Each row was made from one walk, in order. Every step used is in the known rows, and no mark comes twice. Write each row's walk.
In the rows, 128 means zero.
Known rows
lipig-mapos-subufe-somu-bavug: [152 102 145 140 163 157 123 122 136 123 171 124  96  71 104 108 112 105
 129 147 151 134 119 104 138 149 111  79 143  92 117  81 117 139 112 147
 169 161 142 163 104 149 108 133 107 144]
subufe-mapos-somu: [ 87 142 131 136 114 112  80 130 168 164 143 167 143 120 144 151 147 122
 118  84 107 132 120 132 118 144  89 154 102 124 127 174 147  83  67 136
 119 141 132  50 139 131 140 128 103 125]
bavug-lipig-mapos-subufe-somu: [151 146 169 138 146 142  68 131  63  73 105 115 121  92 100 144 165 122
 148 134 135 123 152  99 125 123 143 121 176 139 128  96 131 108  90 183
 169 163 127 178 122 184 124 140 135 119]
lipig-mapos-gosid: [106 168 124 147 107 160 138  65 139 111 143 131  91  80 164 142 149 121
 110 132 119 137 135 122 129 185  99 136 166 146  97 146 121  92 116 155
  86 131 147 180 118 156 132  94 136 188]
somu-bavug: [104 113 137 102 141 152 160  94 164 151 180 111  97 140 159 109 114 107
 125 154 110  87 122 112 112 139 108 108  89 112  91 117 105 170 151  96
 123 127  97  95 100 127 115 131 136 144]
bavug-vomal-mapos-subufe: [188 152 118 155  82 122 144 154 129 103  65 122 131 159  94 122  78 129
 137 121 140 137 134 166 191 143 157 137 133 125 126 136 114 111 136 128
 101 107 159 158 182  82 103 108 131 136]
lipig-mapos-subufe-somu-bavug-gosid: [144  94 116 116 185 135 112 138 158 121 185 146  96  47 127  85 154 125
 110 184 156 124 120 115 155 133 154  31 137  88 130  71 151 130 109 156
 160 164 109 164 103 159 149 118 117 148]
vomal-mapos-somu-bavug: [ 95  78  89 125 151 128 164 125 151 176 142 129 125 172 141 107 101 126
  96 139 131 148 108 159 109 106 106 158  88 127 121 125 128 129 140 115
 130 110 156  95 137  74 146 131  96 116]
lipig-mapos-somu: [ 80 137 119 131 167 136 115 116 125 137 128 160 133  96 137 172 152 122
 109  75 154 142 100 138  98 134 100 183 117 110 121 116 146  73  75 132
 110 145 154 113 137 140 135 103 114 128]
lipig-mapos: [112 155 143 104 142 154 146  95 106 135 143 150 110  93 146 158 144  95
 117 104 147 103 126  98 120 155 107 149 120 108 114 109 129 117  83 116
 100 154 114 138 114 152 104  99 135 163]
mapos-subufe-somu: [182 135 148 146 105 132  72 151 119  85 107 120 128 103 113 133 136 115
 181 122 138 104 145 129 129 132 148 127 170 150  84 141  96 133  96 160
 136 141 130 146 148 160 100 126 138 105]
vomal-mapos-somu: [112 113  81 123 120 115 124 138 119 154  93 153 150 172 142 145 132 125
 124 105 148 143 124 169 108  95 142 202 112 157 116 164 130 101 108 133
  90 101 155 101 166  91 137 110 111 106]
vomal-mapos-subufe: [169 153  99 139  75 140 130 128 102 123  79 100 111 167 110 115  96 127
 146 123 122 122 145 168 165 153 159 178 144 152  96 136  89 103 114 155
 102 124 145 152 157 118 108 105 118 129]
vodered-somu-bavug-lipig-mapos-subufe: [118 167 162 127 154 170 139 103 111 124 147  87  83 115  90 129 129 141
 105 133  82 138 126 121 129 172  96 130 158 132 123  26 122  86 111 132
 151 158 112 163  97 173 142 144 101 137]
koges-mapos-somu: [ 66 157  80 124 157 136  80 101 153 152 117 159 166 120 172 169 120 147
 126 108 100 145 131 147  97 103 140 188 137 148 123 153 135 133 114 140
 115 138 159  45 135 112 130 125 119 101]
koges-bavug-vomal-mapos-subufe: [223 131 115 158  51 115 161 161 107 138  82 121 135 167  68  97  90 145
 148 110 161 113 143 159 193 131 163 114 145 117 151 148 109 138 157 112
 118  88 149 170 166  93 107  96 117 125]
mapos-subufe-somu-gola: [132 166 137 158  96 106 104 171 132  79 102  98 149 108 135 148 100 143
 193 113 100 153 128 111 135 152 143 127 181 140 118 168  72 141 126 155
 128 153 119 164 113 172  77 144 164 133]
bavug-vomal-mapos-subufe-somu-gola: [174 144 132 163  84  74 142 202 132  71  67 128 182 131 109 148  73 149
 173 121 131 189 121 126 172 147 163  96 170 138 166 188  95 139 151 148
 126 130 160 183 147 115  80 150 162 144]
mapos-subufe: [141 181 131 153  93 153  94 129 125 103 103  89  99 138 125 127 108 118
 160 110 105  90 142 148 144 159 133 162 140 139  74 126  85 115 107 139
 104 144 118 131 131 151  99 106 132 121]
mapos-somu: [ 83 141 113 132 142 125  98 133 151 133 113 130 138 142 156 158 144 128
 137  88 123 121 113 157  85 107 111 194 113 144  94 146 122 109 105 116
  95 125 131  83 152 124 133 116 131 105]
vodered-somu: [145 180 155  98 118 135 149 123 161 149 155 155 120 137 130 177 140 119
 153 107 108 105 110 138  86 150 101 145 148 169  76 106 100 132  98  75
  74 107  74 104 135 151 119 129 130 117]
mapos-subufe-somu-bavug: [160  97 138 145 147 149 111 139 146 115 156 102 105 106 117  97 113 106
 152 159 117 112 129 118 129 132 121  84 135 116  88 111  99 158 131 143
 166 142 123 137 110 145 109 143 119 121]
vodered-somu-bavug-lipig-mapos: [ 90 141 175  82 183 158 162  82 105 150 181 124 101 118 121 149 154 127
  91 146  97 131 124  87  95 141  90 117 124 131 138  36 147 120 124 106
 141 144  87 137  86 165 154 154 116 146]
koges-bavug: [160 116 133 120  72 130 147 116  97 168 148 135 113 146 124 116 157 123
 162 108 149  57 159 113 118 115 128 124 119 120 123 170 109 178 159  95
 116  95  75 112 110 155 111  96 135 109]
vomal-mapos: [151 122 113  93  82 120 152 108 101 151 104 139 133 175 139 131 118 108
 139 136 140 108 139 142 127 128 153 168 112 168 125 171 111 135 126 133
  85 108 123 118 151  97 111 107 139 130]
bavug-lipig: [ 91 157 161  93 119 144  91  96  83 100 100  83 126 158 157 133 178 126
 142 146  91  78 159 108  93  99 147 168 111 170 114 132 130 136 141 130
 119 127  77 100 114 169 136 146 173 104]

Write each row's walk
[ 72 146 134 140 140 169 142  51 127 109 162  85  83 108 168 109 160 140
  75 179  77 143 145  98 121 164 104 121 143 148 124 110 135 100 155 156
 133 138 129 177  82 167 166 137 126 177] | somu-bavug-lipig-mapos-gosid
[175 135 146 147 140 137  89 137  95  94 123 139 117  68  96 147 141 106
 160 111 156 127 128 112 143 155 134 118 167 119 105 111 118 105  74 169
 148 163 145 181 136 165  99 117 123 129] | lipig-mapos-subufe-somu
[106 109 132 137 173 111 154 147 199 133 143 143 141 134 135 125 104 130
 101 116 140 144  93 148 118 116  93  87  83  82 127 106 149 154 161  59
 125 111 142  93 142  78 137 153 134 126] | mapos-somu-bavug-vomal
[ 90 158 163  91 148 154 119  82  54 113 116 117 121 118 141 150 173 117
 114 129 126 104 146  84 108 122 124 156 120 134 144  97 150 113 106 137
 124 151 100 134  99 165 136 130 151 142] | bavug-lipig-mapos
[ 53 110 151 114 149 130  91 111 146 150 155 106 127 158 149 105 161 135
  88 149  74 128 135 106 109 116  99 129  86 128 157 122 162 112 127 140
 171 146 106  57  95 137 178 174 112 109] | subufe-mapos-somu-bavug-lipig
[129 114 161 127 154 150  78 120  99  83 132  66 107 140 124  86 150 132
 139 180  92 109 153  99 114 107 142 107 140 151 117  94 122 154 158 157
 194 140 100 135 100 165 137 173 142  99] | mapos-subufe-somu-bavug-lipig
[176 112 130  98 126 110 219 139 172 158 148 162 141 167 102 123  77 123
 106 143 145 155  97 149 142 126 117  81 115 131 142  98 134 156 168  67
 106  73 136 126 157  60 124 146 123 149] | vodered-somu-bavug-vomal-mapos
[103 117 134 137 195 124 175 135 181 137 152 160 132  98 122 139 107 119
  79 113 156 160  83 130 134 126  76  86  83  58 146  79 168 132 143  66
 132 124 157 118 137  75 142 139 121 150] | lipig-mapos-somu-bavug-vomal
[164  92 115 100 125 113 204 126 152 142 132 146 138 170 119 104  74 114
 101 157 153 134 107 133 157 119 130  88  85 107 152 130 140 165 184  90
 112  89 153 124 152  47 117 134 139 153] | somu-bavug-vomal-mapos
[132 133 156 102  87 137 116 104  53 134 123 100 119 173 131 106 186 141
 151 133 115  61 183  97  98  90 151 132 119 159 144 147 131 173 166 113
 140 111  55 112  89 178 141 128 154  94] | koges-bavug-lipig
[ 35 156 117 144 145 110 140 144 136 124 118 140 157 106 157 185 107 143
 124  72 118 184  97 117 105 159 100 176 129 111 147 165 116  90 109 121
 107 161 143 127 109 145 110 123 138 154] | lipig-mapos-somu-gola
[252  93 127 163  71  98 128 186  96 110  97 147 154 138  59 100 108 133
 173 123 179 125 151 136 174 100 166  77 170 122 158 158 125 154 146 136
 154  91 154 185 166 111 111 119 123  99] | koges-bavug-vomal-mapos-subufe-somu
[154 116 109  97  98 117 115 128 125 170 169 155 112 115 145  94 191 143
 143 144 153  50 149 120 137 107 169  72 110 117 128 155 138 162 138 101
 105 112  46 115 112 165 153  84 148 118] | koges-bavug-gosid
[ 55 146 132 117 169 133  92 107  80 119 111 122 136 128 141 165 180 135
 105  98 124 138 123 126  83 109 110 193 120 132 134  94 165  74  92 139
 133 149 133 118 125 151 161 129 122 112] | bavug-lipig-mapos-somu
[ 95  79  62 100 166 112 128 139 180 170 166 153 122 135 168  92 150 144
  80 173 143 144 104 168 126  90 154 106  85 124 137 112 160 124 134 136
 117 118 117 105 126  95 181 120 109 119] | vomal-mapos-somu-bavug-gosid
[137 115 102 135 119  90 140 159 144 133  80 159 173 168 121 154 113 137
 120  96 163 158  98 176 130  96 138 166 107 133 143 154 153 110 133 103
  97  86 174 109 192  54 139 124 124 110] | bavug-vomal-mapos-somu
[207 113 126 142  97 116  95 157  94 100  92 129 135 136 101 122 125 111
 171 138 149 128 147 146 150 117 169 141 166 154 103 150 106 120 101 180
 137 125 146 164 164 129 106 121 122 112] | vomal-mapos-subufe-somu
[179  93 106 150  98 106 173 127 179 100 136 147 133 131 135  96 103 134
 109 190 134 180 124 137 147 130 133  51 156 147 134 164 143 151 190 143
 123  80 184 181 152  76 143 142 132 161] | subufe-somu-bavug-vomal-mapos-gosid
[117 180 113 149 107 108  84 151 136  89  95 118 175  90 151 153  72 156
 185 126  92 177 145  95 143 147 168 122 199 148 139 182  81 161 135 174
 146 170 143 131 103 150  69 149 155 136] | koges-mapos-subufe-somu-gola
[ 90 118 133 126 141 132 111 121  64 150 129 139 136 129 114 144 196 148
 112  86 138 116 134 119  98  86 113 174 124 122 160 113 168 100 115 134
 147 127 122 126 110 162 167 111 109 105] | koges-bavug-lipig-mapos-somu
[205  97 124 115  56  90 195 144 100 162 113 172 150 177  92 113 110 133
 137 121 179 105 143 136 160  99 154 102 106 120 171 173 142 168 178  87
 101  69 133 140 158  80 115 103 138 130] | koges-bavug-vomal-mapos
[ 52 111 135 116 175 142 109 104 119 128 132  77 123 168 157 115 160 141
 100 152  79 118 134 127  73  82 112 155  95 144 124 102 140 137 159 118
 155 128 102  76 101 132 166 163 126  90] | mapos-somu-bavug-lipig
[182  82 120 131 131 139 134 139 131 136 136 114 114 131 104  86 101 113
 141 169 143 131 131 130 146 124 137 102 143 128 108 124 106 147 139 160
 164 131 147 156 129 113 117 140 109 123] | vomal-mapos-subufe-somu-bavug
[117 179 155 134 129 164  92 100  63  91  97  81  99 116 114 136 145 135
 124 122 103 112 149 116 141 160 140 170 148 134 128  84 122  90 100 160
 141 170 113 168 114 173 128 119 129 133] | bavug-lipig-mapos-subufe
[103  93 174  89 190 150 132  89  72 115 165 120 114  95 136 125 171 103
 110 163 135 125 135  60 105 109 118  98 119 116 154  74 160 150 127 143
 175 157 109 147  84 160 147 159 141 140] | subufe-somu-bavug-lipig-mapos
[ 74  97  83 105 188 126 110 129 201 154 178 142 110  99 175  99 168 145
  95 164 131 112 104 156 110 113 135  88  85 113 115  98 154 128 130 107
 123 133  94  83 108 123 178 130 121 118] | mapos-somu-bavug-gosid
[189 115 169 151 112 139  82 135  34 108 125 118 123  94  71 114 178 133
 154 122 151 107 166  92 133 110 150 111 182 127 151 120 136 123 110 172
 185 151 117 192 109 191 129 121 121 103] | koges-bavug-lipig-mapos-subufe-somu
[169 129 121 104  92 100 170 137 123 124  86 156 153 163 123 134 104 116
 124 127 162 124 119 137 157 114 153 121 106 134 148 154 139 145 148  97
  81  85 144 124 178  67 115 120 150 140] | bavug-vomal-mapos
[110 113 146 141 154 102 145 143 226 152 172 164 145 117 130 118  99 127
  87 106 121 152  93 125 150 143  68  69  75  69 155 130 166 127 142  76
 142 118 148  67 137  76 143 153 109 150] | subufe-mapos-somu-bavug-vomal
[ 41 165 115 149 117 101 126 159 163 120  94 109 166 139 174 177 109 152
 147  78  94 167 105 131  94 144 116 177 124 143 119 182  96 113 129 115
  98 137 118 104 115 137 104 131 152 126] | mapos-somu-gola
[169  92  98 147  91  83 161 170 120 155  97 173 169 177 102 133 126 144
 118  86 175 144 126 167 136  73 137 143 114 119 165 175 156 134 147  90
 114  68 164 121 173  73 143 108 108  99] | koges-bavug-vomal-mapos-somu
[ 48 161 129 148  98  86 103 158 188 144 130 139 168 119 169 162 108 156
 134  79  87 180 109 115 131 171  92 144 118 121 158 209 113  94  96 130
 111 154 124  66 110 138 120 138 133 150] | subufe-mapos-somu-gola
[ 71  96 117 126 191 147 161 104 156 166 174 138 108 101 147 137 121 113
  88 111 137 145  95 127 102 139  72 138  97  85 121  83 140 118 119 115
 139 147 148 112 105 120 140 125  96 142] | lipig-mapos-somu-bavug
[181 121 112 147 108 132 173 147 144 123 105 107 122 162  96  96  61 134
 117 142 132 141 125 161 189 138 140 108 123 113 134 111 113 134 161 113
 127 109 167 153 156  76 110 125 117 139] | somu-bavug-vomal-mapos-subufe
[149 123 117 130 158 154 102 112 154 136 162 120 125  89 131 102  84 128
 145 166 119 130 140 113 139 129 148  86 157 120 115 114 107 182 146 161
 186 161 147 104 102 124 100 149 112 120] | koges-mapos-subufe-somu-bavug
